Each row was made from one path, in order. Every step used is in the known rows, and no mark comes twice. Write each row's path.
Known rows
dirosif/vovi/totum/tubedot: [ 1.47 -1.51  1.09  5.66  0.03 -0.67 -1.95  2.90  0.32 -1.91 -1.51  0.12
  1.12 -4.07 -0.23 -1.27 -0.44  1.99 -0.18]
keso/dirosif/vovi/totum: [ 2.13 -1.94  0.16  2.84  2.57 -1.66 -1.50  2.60  0.55 -5.47 -1.90  0.08
  0.80 -4.42 -0.33 -3.50 -1.62  2.94 -1.66]
vovi/totum/tubedot/leram: [ 3.34  0.79  2.13  2.72  0.36 -1.91 -0.40  2.16  1.35 -0.32 -2.06 -1.13
  1.06 -3.58  2.39  0.96  1.55 -0.41 -0.28]
vovi/totum/keso/leram/tubedot: [ 3.06  0.18  1.56  1.53  1.67 -1.69 -2.04  0.59  1.44 -0.83 -2.41  1.53
  1.01 -3.10  1.18  0.93  1.25 -0.97 -1.17]
vovi/dirosif/keso/totum: [ 4.86 -1.05  0.11  2.53  4.20 -0.55 -0.92  2.59  1.10 -5.60 -1.25 -0.05
  2.25 -4.96 -1.13 -1.43 -1.27 -1.72  0.91]
leram/tubedot/totum/vovi/dirosif: [ 1.57  0.26 -0.35  4.23 -2.67 -3.15 -3.65  2.15  0.65 -0.83 -2.40 -0.12
  2.01  1.00 -1.17  2.74 -0.13  1.96 -3.61]
tubedot/totum/keso/leram: [ 3.04  1.21  0.16  1.08  0.69  0.70 -3.47 -0.42  2.94  1.51 -1.36  0.20
  1.41  1.40 -0.53  0.12  0.84  2.20 -2.93]
totum/vovi/dirosif/keso/leram: [ 1.60 -1.75  1.21  5.15  3.49  1.00  0.19  2.71 -1.51 -2.12 -2.38  1.80
  0.63 -1.71 -1.63 -1.20 -0.14 -0.78  0.80]
leram/tubedot/totum/vovi: [ 0.44  0.39 -0.24  3.75 -3.69 -3.12 -3.97  1.62  0.67  0.32 -2.18 -0.12
  1.66  1.95 -0.75  2.71  0.26  2.29 -3.96]
totum/vovi/dirosif/keso/leram/tubedot: [ 1.51 -1.85  1.27  5.89  2.19  0.05 -0.34  3.16 -1.64 -2.18 -2.55  1.89
  1.18 -1.44 -1.40 -0.16 -0.07 -0.57  0.37]
dirosif/keso: [ 1.33 -1.09  0.84  0.80  1.08  0.79 -1.52  0.79  0.26 -1.61  0.66  0.63
  1.13 -1.41 -0.03 -0.67  0.10 -1.68  0.72]
tubedot/totum/vovi/dirosif/keso: [ 2.96  0.41 -0.44  3.56  1.91 -0.13 -3.56  1.52  1.38 -1.36 -2.46 -0.35
  1.07 -0.45 -2.68 -0.50 -0.42  1.33 -3.14]
tubedot/totum: [ 1.74  1.86 -1.26 -0.24 -0.56 -0.60 -3.28 -0.14  2.58  0.48 -1.02 -1.29
  0.54  0.95 -0.81  0.23  0.12  2.09 -3.53]
dirosif/keso/totum/vovi: [ 1.63 -1.80  0.86  3.87  2.34 -0.43 -2.58  2.05  0.79 -3.03 -1.56  0.67
  1.28 -2.58 -1.02 -2.24 -0.39 -1.16 -0.55]
totum/keso/dirosif/vovi: [ 2.95 -3.24  1.87  4.35  3.15  0.57 -1.81  0.54  0.62 -2.87 -0.48  1.15
  2.28 -1.51 -2.26 -2.30 -1.38  2.02  0.09]
totum/tubedot: [ 1.31 -0.43  2.68  5.59 -2.50 -0.28  0.58  1.78  0.65  2.49  1.22 -0.40
  1.16  0.40  1.23  1.58  0.52  1.53  0.94]
tubedot/totum/vovi: [ 0.81  0.86 -0.67  2.68  0.14 -0.37 -3.53  0.55  1.32  0.86 -2.25 -0.48
  0.18  1.47 -2.17 -0.24  0.03  2.30 -3.92]

Write each row's path
[ 3.19  0.73 -0.03  1.39  0.78  0.17 -4.15 -0.96  2.94  0.77 -0.89 -0.45
  1.70  1.10 -2.05  0.31  0.04  1.78 -3.06]
tubedot/totum/keso
[ 3.25 -0.20  1.35  1.23  3.00 -1.24 -2.26 -0.37  1.46 -1.48 -1.73  0.83
  0.77 -3.74 -0.59  0.13  0.37 -1.63 -0.89]
vovi/totum/keso
[ 1.21 -2.41  0.15  3.03  1.72 -0.64 -0.90  2.41  0.00 -4.60 -0.97  0.13
  0.95 -2.49 -0.68 -3.49 -1.83  3.62 -0.93]
keso/dirosif/vovi
[ 2.16 -0.22  2.91  4.47 -1.94  0.10  1.48  2.46  0.34  2.07 -0.25 -1.64
  2.06  0.41  2.48  1.32  1.56  1.41  1.64]
totum/tubedot/leram
[ 2.83  0.72 -0.37  3.39  1.82  0.26 -3.01  1.86  1.47 -0.72 -2.77  0.13
  0.93 -0.19 -1.65 -0.63  0.20  1.57 -3.01]
tubedot/totum/vovi/dirosif/keso/leram
[ 0.43  1.64 -0.16  0.62 -3.08 -1.07 -1.17  1.83  1.15  1.62 -1.91  0.92
  0.74  1.68  3.19  1.74  1.83  2.39 -2.38]
keso/leram/tubedot/totum
[ 3.15 -2.35  1.96  2.69  3.07  0.10 -1.14 -0.29  0.98 -1.87 -0.04  1.01
  1.90 -0.67 -1.62 -1.34 -0.92  0.91 -0.14]
totum/keso/dirosif
[ 0.29 -1.06 -0.11  4.31  1.89 -1.77 -1.52  1.86  0.68 -2.11 -3.16  0.09
  0.15 -1.72 -1.49 -2.30 -0.73  0.82 -1.91]
keso/totum/vovi
[ 1.67 -2.10  1.11  5.39  3.53  0.54 -0.31  2.39 -1.54 -2.66 -2.02  1.32
  0.78 -1.91 -2.73 -1.05 -0.71 -1.17  0.63]
totum/vovi/dirosif/keso
[ 1.12  1.05  0.06  2.45 -1.73 -1.05 -0.87  2.68  0.54  0.61 -2.77  1.27
  0.96  1.04  2.16  1.50  1.49  2.24 -2.10]
keso/leram/tubedot/totum/vovi/dirosif
[ 2.40 -0.75  0.27  4.22 -2.59 -2.91 -4.83  1.65  1.74 -1.49 -1.56 -0.04
  3.12  0.66 -1.07  1.74 -0.49  3.44 -3.62]
leram/tubedot/totum/keso/dirosif/vovi
[ 5.71 -1.09  1.13  3.91  3.64 -0.44 -0.20  3.52  1.21 -4.92 -1.52 -0.78
  3.03 -4.82 -0.13 -1.03 -0.55 -1.29  1.54]
vovi/dirosif/keso/totum/tubedot/leram
[ 3.79 -0.39  0.06  2.89  1.61 -0.21 -4.51  0.24  2.93 -1.45 -1.30 -0.47
  2.15 -0.05 -2.40 -1.41 -0.89  3.54 -3.49]
tubedot/totum/keso/dirosif/vovi
[ 2.74  0.59  1.94  3.64 -0.10 -2.24 -1.01  1.68  1.51  0.03 -1.02 -0.28
  0.47 -3.65  1.56  1.21  0.83 -0.16 -0.71]
vovi/totum/tubedot
[ 1.04 -1.53  0.65  4.98  2.98  0.22  0.49  1.98 -1.70 -1.83 -2.35  1.08
  0.25 -1.25 -2.74 -0.78 -0.78 -0.34  0.31]
totum/vovi/dirosif
[ 0.79 -1.33 -0.25  2.93  1.29 -0.49 -2.24  2.01  0.03 -3.12 -2.14  0.37
  0.55 -4.32 -0.81 -1.98 -0.70  1.22 -0.59]
dirosif/vovi/totum
[ 4.16 -0.50  0.58  1.52  3.57  1.03  0.56  2.45  0.20 -3.73 -0.83  0.99
  1.68 -3.56  0.40 -0.68 -0.12 -1.50  1.77]
vovi/dirosif/keso/leram
